Each row comes from the steps of one walk. Every step used is in the known rows, and no mark comes twice. Write the walk behind each row, first mark first.
Known rows:
zefi/vasar/bulom/kiko/lupu: [ 0.18  0.03 -0.13 -0.04  0.16  0.10 -0.35  0.15 -0.22 -0.28  0.02 -0.08
  0.03  0.05  0.04 -0.04 -0.09  0.10 -0.45  0.04 -0.03  0.10 -0.13 -0.24
  0.00  0.03 -0.14 -0.15  0.32 -0.03 -0.08]
lupu/kiko/baza/difa/bulom/vasar/zefi: [ 0.03 -0.17  0.21  0.37 -0.10 -0.17 -0.34  0.05 -0.11 -0.13 -0.10 -0.04
 -0.12  0.07 -0.08 -0.06 -0.08  0.10 -0.23  0.01 -0.19 -0.06 -0.02 -0.01
 -0.15  0.01 -0.16  0.17  0.30  0.06  0.04]
vasar/bulom/kiko/baza/difa: [ 0.02  0.10  0.05  0.16 -0.04 -0.09  0.17  0.05 -0.15 -0.16  0.03 -0.44
  0.08  0.06 -0.05  0.04 -0.10  0.09 -0.23  0.03  0.04 -0.05 -0.05 -0.12
 -0.13  0.11 -0.42  0.04  0.25 -0.10  0.11]
vefufaz/retev/bulom/difa/baza/kiko/lupu: [-0.12  0.01  0.05  0.32  0.06  0.17  0.17 -0.06 -0.03  0.55 -0.05 -0.32
 -0.03  0.16 -0.11 -0.08 -0.04  0.00 -0.07 -0.10 -0.10  0.29 -0.05 -0.03
  0.07 -0.23  0.34 -0.15  0.12 -0.02 -0.17]
bulom/difa/baza: [-0.08  0.02 -0.22  0.23  0.09  0.04  0.14 -0.20  0.29  0.06  0.24  0.10
  0.00 -0.04 -0.10 -0.22 -0.09  0.03 -0.03 -0.01 -0.05  0.07 -0.06 -0.10
  0.15  0.01  0.05 -0.14  0.26  0.10 -0.01]
lupu/kiko/bulom/difa: [-0.04 -0.03 -0.02  0.19 -0.05 -0.13  0.09 -0.10  0.10 -0.03  0.06  0.00
  0.07  0.14  0.09 -0.23 -0.18  0.11 -0.37  0.01  0.03 -0.15 -0.06 -0.13
 -0.12  0.01 -0.09 -0.02  0.27 -0.08 -0.08]
lupu/kiko: [ 0.21  0.03 -0.20  0.10  0.10 -0.09  0.01 -0.09  0.17 -0.33  0.03  0.09
  0.04  0.07 -0.02 -0.46 -0.16  0.08 -0.29  0.01  0.05 -0.05 -0.12 -0.16
  0.06  0.05 -0.02 -0.09  0.33  0.03 -0.05]
foga/retev/bulom: [ 0.12 -0.02 -0.16 -0.02  0.23  0.01  0.48 -0.12 -0.13 -0.01  0.05 -0.16
  0.16  0.07 -0.10 -0.22 -0.04 -0.02  0.07 -0.08  0.22  0.32  0.00 -0.13
  0.01  0.00  0.34 -0.13  0.42 -0.07  0.03]
gukubo/kiko/baza: [-0.02  0.13 -0.06  0.18  0.03  0.00  0.05 -0.03  0.13 -0.26 -0.11  0.01
  0.05  0.04  0.02 -0.37 -0.20  0.07 -0.30  0.05  0.20  0.02 -0.07 -0.20
  0.00 -0.01 -0.06 -0.11  0.28  0.08  0.15]
zefi/vasar: [ 0.16  0.02 -0.29 -0.02  0.30  0.06 -0.05 -0.03  0.06 -0.29  0.20  0.26
  0.11 -0.02 -0.04 -0.33 -0.11  0.07 -0.27  0.00  0.07  0.10 -0.07 -0.21
  0.08  0.06  0.29 -0.13  0.41  0.15 -0.01]
difa/baza: [-0.03  0.02 -0.28  0.15  0.16  0.07  0.05 -0.10  0.14 -0.21  0.06  0.08
  0.05 -0.06 -0.09 -0.34 -0.04  0.04  0.07  0.01  0.07  0.13 -0.07 -0.15
  0.24 -0.03  0.10 -0.13  0.30  0.13  0.10]
retev/bulom: [ 0.18 -0.04 -0.16  0.06  0.28  0.02  0.29 -0.05 -0.09 -0.23  0.14 -0.18
  0.13  0.04 -0.04 -0.37 -0.04  0.02  0.08 -0.02  0.16  0.24 -0.04 -0.11
  0.05  0.01  0.11 -0.05  0.37 -0.04  0.02]
lupu/kiko/baza/difa/bulom/vasar: [-0.15 -0.08  0.23  0.34 -0.07 -0.17 -0.18  0.02 -0.17 -0.06 -0.11 -0.03
 -0.02  0.05  0.00 -0.07 -0.05  0.18 -0.24 -0.01 -0.10 -0.10  0.00 -0.09
 -0.20  0.08 -0.31  0.15  0.29  0.04 -0.03]
baza/difa: [ 0.18  0.14 -0.21  0.21  0.17 -0.02  0.24 -0.10 -0.09 -0.06  0.32 -0.19
  0.03  0.02 -0.12 -0.23 -0.14  0.05 -0.19 -0.03  0.00  0.03 -0.04 -0.12
  0.05  0.12  0.20 -0.06  0.35  0.04 -0.08]
retev/vefufaz: [ 0.34  0.03 -0.29  0.05  0.25  0.05  0.32 -0.19  0.03 -0.25  0.22  0.41
  0.08 -0.03 -0.09 -0.40 -0.19  0.00 -0.11 -0.05  0.00  0.17 -0.08 -0.17
  0.27  0.01  0.07 -0.14  0.42  0.04  0.08]
gukubo/kiko/bulom: [-0.07  0.07 -0.10  0.17  0.04 -0.03  0.05  0.00  0.00 -0.18 -0.09 -0.06
  0.12  0.12  0.12 -0.26 -0.21  0.07 -0.35  0.02  0.26  0.03 -0.05 -0.21
 -0.06  0.00 -0.02 -0.08  0.29  0.00  0.02]
vefufaz/retev/bulom/kiko/baza/difa: [-0.03  0.09  0.17  0.20  0.02 -0.01  0.49  0.02 -0.01  0.20 -0.11 -0.31
  0.14  0.17 -0.09 -0.10 -0.11  0.00  0.08 -0.03  0.19  0.13  0.01 -0.03
 -0.23 -0.08  0.09  0.07  0.24  0.00  0.07]
bulom/difa/baza/kiko/lupu: [-0.02  0.08 -0.09  0.31  0.06  0.10 -0.17 -0.08  0.02  0.26  0.10 -0.26
 -0.14  0.03 -0.13 -0.05 -0.09  0.08 -0.30 -0.04 -0.24  0.02 -0.11 -0.15
  0.22 -0.12  0.22 -0.21  0.13  0.07 -0.11]
zefi/vasar/bulom/difa/baza/kiko: [-0.17 -0.07 -0.15  0.14  0.07 -0.02 -0.05 -0.01  0.13  0.13  0.17 -0.02
  0.10  0.02 -0.04  0.06  0.00  0.07 -0.47 -0.04 -0.13  0.09 -0.06 -0.12
  0.01  0.11 -0.19 -0.06  0.18  0.00 -0.09]
tuki/kiko/bulom: [-0.09 -0.08 -0.13  0.01  0.13  0.04 -0.03  0.06  0.01 -0.23 -0.21 -0.16
  0.16  0.17  0.09 -0.29 -0.18  0.08  0.00  0.02  0.28  0.05 -0.07 -0.18
 -0.01  0.04  0.02 -0.06  0.33 -0.02  0.02]
zefi/vasar/bulom/kiko/baza/difa: [-0.04  0.05  0.03  0.10  0.03 -0.04  0.02  0.13 -0.16 -0.15  0.07 -0.18
  0.14  0.04 -0.01  0.07 -0.07  0.12 -0.39  0.05  0.02 -0.04 -0.03 -0.16
 -0.18  0.12 -0.32  0.08  0.27 -0.02  0.06]
zefi/vasar/bulom: [ 0.10 -0.02 -0.27 -0.05  0.24  0.04 -0.03  0.03 -0.12 -0.36  0.19  0.08
  0.16 -0.01  0.03 -0.22 -0.04  0.07 -0.35  0.02  0.07  0.18 -0.07 -0.17
  0.02  0.13 -0.08 -0.10  0.41 -0.03 -0.01]
gukubo/kiko: [ 0.10  0.13 -0.23  0.14  0.13 -0.02  0.05 -0.08  0.20 -0.22  0.04  0.06
  0.04  0.07  0.01 -0.37 -0.23  0.04 -0.38 -0.01  0.19  0.08 -0.10 -0.20
  0.02  0.10 -0.02 -0.16  0.32  0.07 -0.05]
vefufaz/retev/bulom/kiko: [ 0.13  0.01 -0.05 -0.02  0.17  0.02  0.39 -0.02  0.22 -0.02 -0.11 -0.06
  0.14  0.18 -0.07 -0.26 -0.13 -0.05  0.05 -0.07  0.29  0.25 -0.06 -0.08
 -0.14 -0.04  0.12 -0.08  0.31  0.03 -0.01]
difa/baza/kiko/bulom: [-0.20 -0.03 -0.09  0.16  0.05 -0.02 -0.01  0.01 -0.03 -0.03 -0.17 -0.24
  0.12  0.06 -0.03 -0.07 -0.04  0.09 -0.10 -0.01  0.08  0.01 -0.03 -0.17
  0.12 -0.14  0.09 -0.04  0.16  0.06  0.16]
kiko/bulom/vasar/zefi: [ 0.15 -0.13 -0.04  0.05  0.15 -0.05 -0.23 -0.04 -0.13 -0.34 -0.06  0.12
 -0.12  0.08 -0.07 -0.06 -0.15  0.02 -0.16  0.04  0.07  0.12 -0.03 -0.16
 -0.02 -0.06  0.15 -0.05  0.41  0.12  0.16]

Write each row's walk:
[ 0.30  0.11 -0.15  0.05  0.15  0.09 -0.20  0.02 -0.05 -0.23  0.00 -0.15
 -0.09  0.06 -0.08 -0.19 -0.18  0.08 -0.24  0.02  0.00  0.01 -0.15 -0.24
  0.12 -0.05  0.14 -0.22  0.29  0.06 -0.03]	bulom/kiko/lupu
[-0.06  0.02 -0.16  0.21  0.07 -0.04  0.10 -0.15  0.32  0.19  0.14 -0.09
 -0.01  0.02 -0.14 -0.08 -0.10  0.05 -0.25 -0.06 -0.10  0.01 -0.07 -0.13
  0.12  0.01  0.09 -0.12  0.15  0.10 -0.03]	bulom/difa/baza/kiko
[ 0.03  0.09  0.03  0.31 -0.05 -0.11  0.11 -0.05 -0.06 -0.11  0.03 -0.15
  0.04  0.06 -0.05 -0.31 -0.13  0.13 -0.27  0.04 -0.04 -0.17 -0.05 -0.12
 -0.05  0.01 -0.06  0.05  0.26  0.00  0.02]	lupu/kiko/baza/difa
[-0.02  0.05  0.14  0.14  0.01 -0.09  0.52 -0.02 -0.16  0.22 -0.07 -0.44
  0.16  0.12 -0.14  0.07 -0.06  0.03  0.03 -0.04  0.17  0.11  0.04 -0.11
 -0.19 -0.02  0.10  0.05  0.27 -0.06  0.11]	foga/retev/bulom/kiko/baza/difa
[-0.04 -0.03 -0.09  0.04  0.12  0.07 -0.02  0.03  0.16 -0.31 -0.22 -0.08
  0.08  0.08 -0.02 -0.39 -0.17  0.09  0.05  0.05  0.22  0.04 -0.09 -0.18
  0.04  0.03  0.00 -0.09  0.33  0.08  0.13]	tuki/kiko/baza
[-0.02  0.00 -0.10  0.14  0.08 -0.02  0.18 -0.11  0.01  0.00  0.19 -0.09
  0.08  0.08  0.03 -0.13 -0.16  0.06 -0.18  0.00  0.08 -0.02 -0.02 -0.15
 -0.05  0.00  0.12 -0.09  0.33 -0.04  0.01]	kiko/bulom/difa
[ 0.19  0.02 -0.19 -0.07  0.10 -0.07  0.07  0.01  0.08 -0.38  0.03 -0.17
  0.09  0.06 -0.01 -0.12 -0.12  0.04 -0.27  0.00  0.15  0.07 -0.11 -0.17
 -0.04  0.15 -0.37 -0.10  0.32 -0.07  0.04]	vasar/bulom/kiko
[ 0.06  0.02 -0.05  0.14  0.01 -0.08  0.01 -0.05  0.08 -0.37 -0.13  0.04
  0.04  0.04 -0.02 -0.44 -0.13  0.12 -0.20  0.06  0.07 -0.10 -0.09 -0.17
  0.04 -0.05 -0.06 -0.04  0.30  0.02  0.15]	lupu/kiko/baza
[-0.09 -0.09 -0.04  0.25  0.11 -0.04  0.24 -0.10  0.17  0.28  0.12 -0.30
  0.08  0.06 -0.10 -0.08  0.00  0.02 -0.06 -0.08 -0.04  0.16 -0.04 -0.06
  0.05 -0.02  0.01 -0.01  0.13 -0.01 -0.05]	retev/bulom/difa/baza/kiko
[ 0.05  0.14 -0.06  0.24  0.09  0.00  0.24 -0.07 -0.15 -0.09  0.16 -0.24
  0.04  0.00 -0.12 -0.21 -0.11  0.09 -0.10  0.03  0.00 -0.04 -0.01 -0.13
  0.03  0.00  0.16 -0.03  0.31  0.05  0.11]	kiko/baza/difa
[-0.07  0.03 -0.08  0.29  0.00  0.09 -0.14 -0.02 -0.16  0.19  0.09 -0.43
 -0.10  0.04 -0.07  0.06 -0.03  0.09 -0.38 -0.03 -0.25  0.11 -0.11 -0.12
  0.16 -0.03 -0.18 -0.18  0.13 -0.11 -0.12]	vasar/bulom/difa/baza/kiko/lupu
[ 0.04 -0.14  0.12  0.31  0.03 -0.06 -0.21  0.03 -0.18 -0.10  0.02 -0.15
 -0.13  0.00 -0.14  0.05 -0.07  0.06 -0.06  0.00 -0.13  0.08  0.01 -0.04
 -0.10  0.00  0.05  0.10  0.35  0.11  0.13]	kiko/baza/difa/bulom/vasar/zefi
[-0.35  0.04 -0.03  0.38 -0.09 -0.01  0.04 -0.09  0.21  0.18 -0.01  0.02
  0.09  0.09  0.11 -0.14 -0.16  0.06 -0.26  0.02  0.11  0.01 -0.03 -0.14
 -0.04 -0.04 -0.20 -0.06  0.17  0.03 -0.03]	gukubo/kiko/bulom/difa/baza
[-0.11 -0.03 -0.14  0.20  0.00 -0.05  0.12 -0.09  0.14  0.11  0.13 -0.29
  0.04  0.04 -0.08  0.03 -0.03  0.05 -0.32 -0.05 -0.10  0.08 -0.07 -0.08
  0.06  0.10 -0.29 -0.10  0.16 -0.07 -0.03]	vasar/bulom/difa/baza/kiko
[ 0.10  0.03 -0.19  0.09  0.10 -0.03  0.25 -0.14  0.04 -0.12  0.32 -0.15
  0.05  0.03 -0.01 -0.15 -0.12  0.03 -0.30 -0.03  0.01  0.11 -0.07 -0.09
 -0.03  0.18 -0.21 -0.14  0.35 -0.13 -0.07]	vasar/bulom/difa
[ 0.04  0.04  0.15  0.21  0.06 -0.08  0.31  0.05 -0.12  0.00  0.02 -0.46
  0.13  0.08 -0.07 -0.08 -0.07  0.06  0.03  0.01  0.11  0.03 -0.01 -0.11
 -0.15 -0.01 -0.12  0.12  0.22 -0.04  0.09]	retev/bulom/kiko/baza/difa
[ 0.12  0.06 -0.04  0.02  0.06 -0.04  0.05 -0.01  0.18 -0.35 -0.12 -0.05
  0.06  0.03 -0.08 -0.20 -0.15  0.07 -0.10  0.04  0.17 -0.06 -0.09 -0.22
  0.00 -0.03 -0.04 -0.08  0.28  0.11  0.24]	bulom/kiko/baza
[ 0.00 -0.02 -0.03 -0.07  0.09 -0.02 -0.12  0.13 -0.01 -0.41 -0.09  0.04
  0.17  0.02  0.03 -0.06 -0.06  0.10 -0.32  0.07  0.12  0.03 -0.07 -0.21
 -0.12  0.06 -0.33 -0.02  0.32  0.01  0.19]	zefi/vasar/bulom/kiko/baza
[ 0.13  0.06 -0.02  0.29  0.05  0.05 -0.21  0.13 -0.24  0.09  0.11 -0.50
 -0.02  0.08 -0.05  0.02 -0.11  0.11 -0.22 -0.05 -0.14 -0.02 -0.08 -0.11
  0.00  0.01  0.06 -0.03  0.25 -0.03 -0.19]	baza/difa/bulom/kiko/lupu
[-0.08 -0.23  0.16  0.27  0.03 -0.03 -0.38  0.13 -0.02 -0.06 -0.20 -0.20
 -0.08  0.11 -0.08  0.00 -0.13  0.07  0.02  0.01 -0.03  0.08 -0.02 -0.02
 -0.14  0.10 -0.10  0.13  0.33  0.10  0.03]	tuki/kiko/baza/difa/bulom/vasar/zefi
[ 0.04 -0.02 -0.22  0.03  0.17  0.02  0.05 -0.06  0.03 -0.10  0.36  0.12
  0.11  0.01  0.04 -0.11 -0.08  0.06 -0.43 -0.01 -0.04  0.12 -0.06 -0.13
 -0.08  0.18 -0.12 -0.10  0.38 -0.07 -0.13]	zefi/vasar/bulom/difa
[-0.10  0.00  0.01  0.32  0.04  0.02  0.12  0.04 -0.22 -0.03  0.11 -0.38
  0.13 -0.01 -0.04 -0.14 -0.04  0.11  0.00 -0.02 -0.02 -0.01  0.01 -0.07
 -0.02  0.00  0.07  0.07  0.30 -0.02  0.08]	kiko/baza/difa/bulom
[-0.12 -0.02 -0.19  0.21  0.03  0.03  0.17 -0.14  0.10 -0.03  0.23 -0.07
  0.06 -0.02 -0.02 -0.13 -0.03  0.03 -0.12 -0.01 -0.05  0.15 -0.06 -0.07
  0.08  0.10 -0.34 -0.11  0.27 -0.07 -0.01]	vasar/bulom/difa/baza
[ 0.09  0.01 -0.08  0.21  0.05 -0.08  0.05  0.05  0.08  0.02  0.15 -0.34
  0.12  0.07 -0.05 -0.02 -0.12  0.07 -0.16 -0.07  0.02 -0.04 -0.05 -0.09
 -0.09  0.14 -0.08  0.05  0.27  0.01 -0.10]	baza/difa/bulom/kiko
[-0.13 -0.02 -0.10  0.23  0.06  0.13 -0.32  0.05 -0.17  0.20  0.13 -0.16
 -0.03  0.03 -0.02  0.09  0.00  0.11 -0.52 -0.02 -0.28  0.12 -0.09 -0.15
  0.11 -0.02 -0.07 -0.15  0.16 -0.03 -0.17]	zefi/vasar/bulom/difa/baza/kiko/lupu
[-0.19 -0.07 -0.22  0.15  0.11  0.07  0.00 -0.06  0.11  0.00  0.26  0.18
  0.11 -0.04  0.02 -0.09  0.02  0.06 -0.24  0.01 -0.09  0.16 -0.05 -0.10
  0.04  0.10 -0.24 -0.08  0.30  0.00 -0.07]	zefi/vasar/bulom/difa/baza
[-0.03 -0.07  0.07  0.08  0.05 -0.17 -0.18 -0.05 -0.10 -0.30 -0.21  0.25
 -0.03  0.12  0.07 -0.17 -0.14  0.14 -0.33  0.03  0.11 -0.05 -0.05 -0.21
 -0.14  0.02 -0.22 -0.01  0.35  0.04  0.01]	lupu/kiko/bulom/vasar
[-0.27 -0.07 -0.02  0.32 -0.12 -0.08  0.01 -0.11  0.17  0.07 -0.03  0.06
  0.07  0.08  0.08 -0.21 -0.10  0.11 -0.17  0.03 -0.02 -0.12 -0.05 -0.10
  0.00 -0.08 -0.19  0.01  0.19 -0.02 -0.02]	lupu/kiko/bulom/difa/baza
[-0.38 -0.13 -0.07  0.21  0.00  0.07 -0.01 -0.03  0.25  0.14 -0.13 -0.07
  0.12  0.13  0.07 -0.16 -0.13  0.08  0.10  0.02  0.13  0.03 -0.05 -0.10
  0.00  0.00 -0.14 -0.04  0.22  0.01 -0.04]	tuki/kiko/bulom/difa/baza
[-0.14 -0.13  0.02 -0.01  0.17 -0.03 -0.21  0.02 -0.03 -0.24 -0.30  0.09
  0.02  0.16  0.07 -0.11 -0.18  0.11 -0.08  0.02  0.26  0.09 -0.05 -0.22
 -0.13  0.10 -0.15 -0.06  0.38  0.09 -0.02]	tuki/kiko/bulom/vasar
[ 0.07  0.13  0.02  0.19  0.02 -0.07  0.15 -0.02  0.04 -0.08  0.03 -0.26
  0.05  0.05 -0.11 -0.07 -0.15  0.08 -0.16  0.02  0.05 -0.13 -0.05 -0.16
 -0.08  0.04 -0.04  0.01  0.24  0.08  0.12]	bulom/kiko/baza/difa
[-0.13 -0.04  0.14  0.28  0.06 -0.06 -0.06  0.01 -0.25 -0.05  0.01 -0.11
 -0.01 -0.02 -0.06  0.02 -0.03  0.14 -0.07 -0.03 -0.05  0.03  0.03 -0.11
 -0.14  0.08 -0.10  0.07  0.35  0.09  0.05]	kiko/baza/difa/bulom/vasar
[-0.02 -0.07  0.01  0.09  0.02 -0.03 -0.09  0.10  0.14 -0.29 -0.16 -0.17
  0.14  0.02  0.00 -0.14 -0.08  0.10 -0.01  0.00  0.13 -0.05 -0.06 -0.16
 -0.04 -0.02 -0.10  0.00  0.28  0.05  0.22]	difa/bulom/kiko/baza
[-0.28 -0.04 -0.10  0.26  0.01  0.03  0.12 -0.11  0.08  0.09  0.10 -0.02
  0.08  0.02  0.01 -0.11 -0.07  0.06 -0.01  0.01  0.03  0.02 -0.02 -0.12
  0.06 -0.10  0.02 -0.06  0.25  0.03  0.06]	kiko/bulom/difa/baza
[ 0.00 -0.04  0.05  0.01  0.16 -0.14 -0.12 -0.03 -0.15 -0.15 -0.18 -0.06
 -0.03  0.11 -0.04  0.08 -0.13  0.11 -0.37 -0.04  0.11  0.02 -0.02 -0.24
 -0.08  0.02  0.03 -0.07  0.30  0.10  0.06]	baza/kiko/bulom/vasar
[-0.11 -0.04  0.08  0.38 -0.10 -0.10  0.00  0.05 -0.11 -0.04 -0.02 -0.31
  0.11  0.06  0.01 -0.25 -0.06  0.16 -0.17  0.00 -0.08 -0.15 -0.03 -0.05
 -0.09  0.02 -0.14  0.14  0.25 -0.07  0.01]	lupu/kiko/baza/difa/bulom
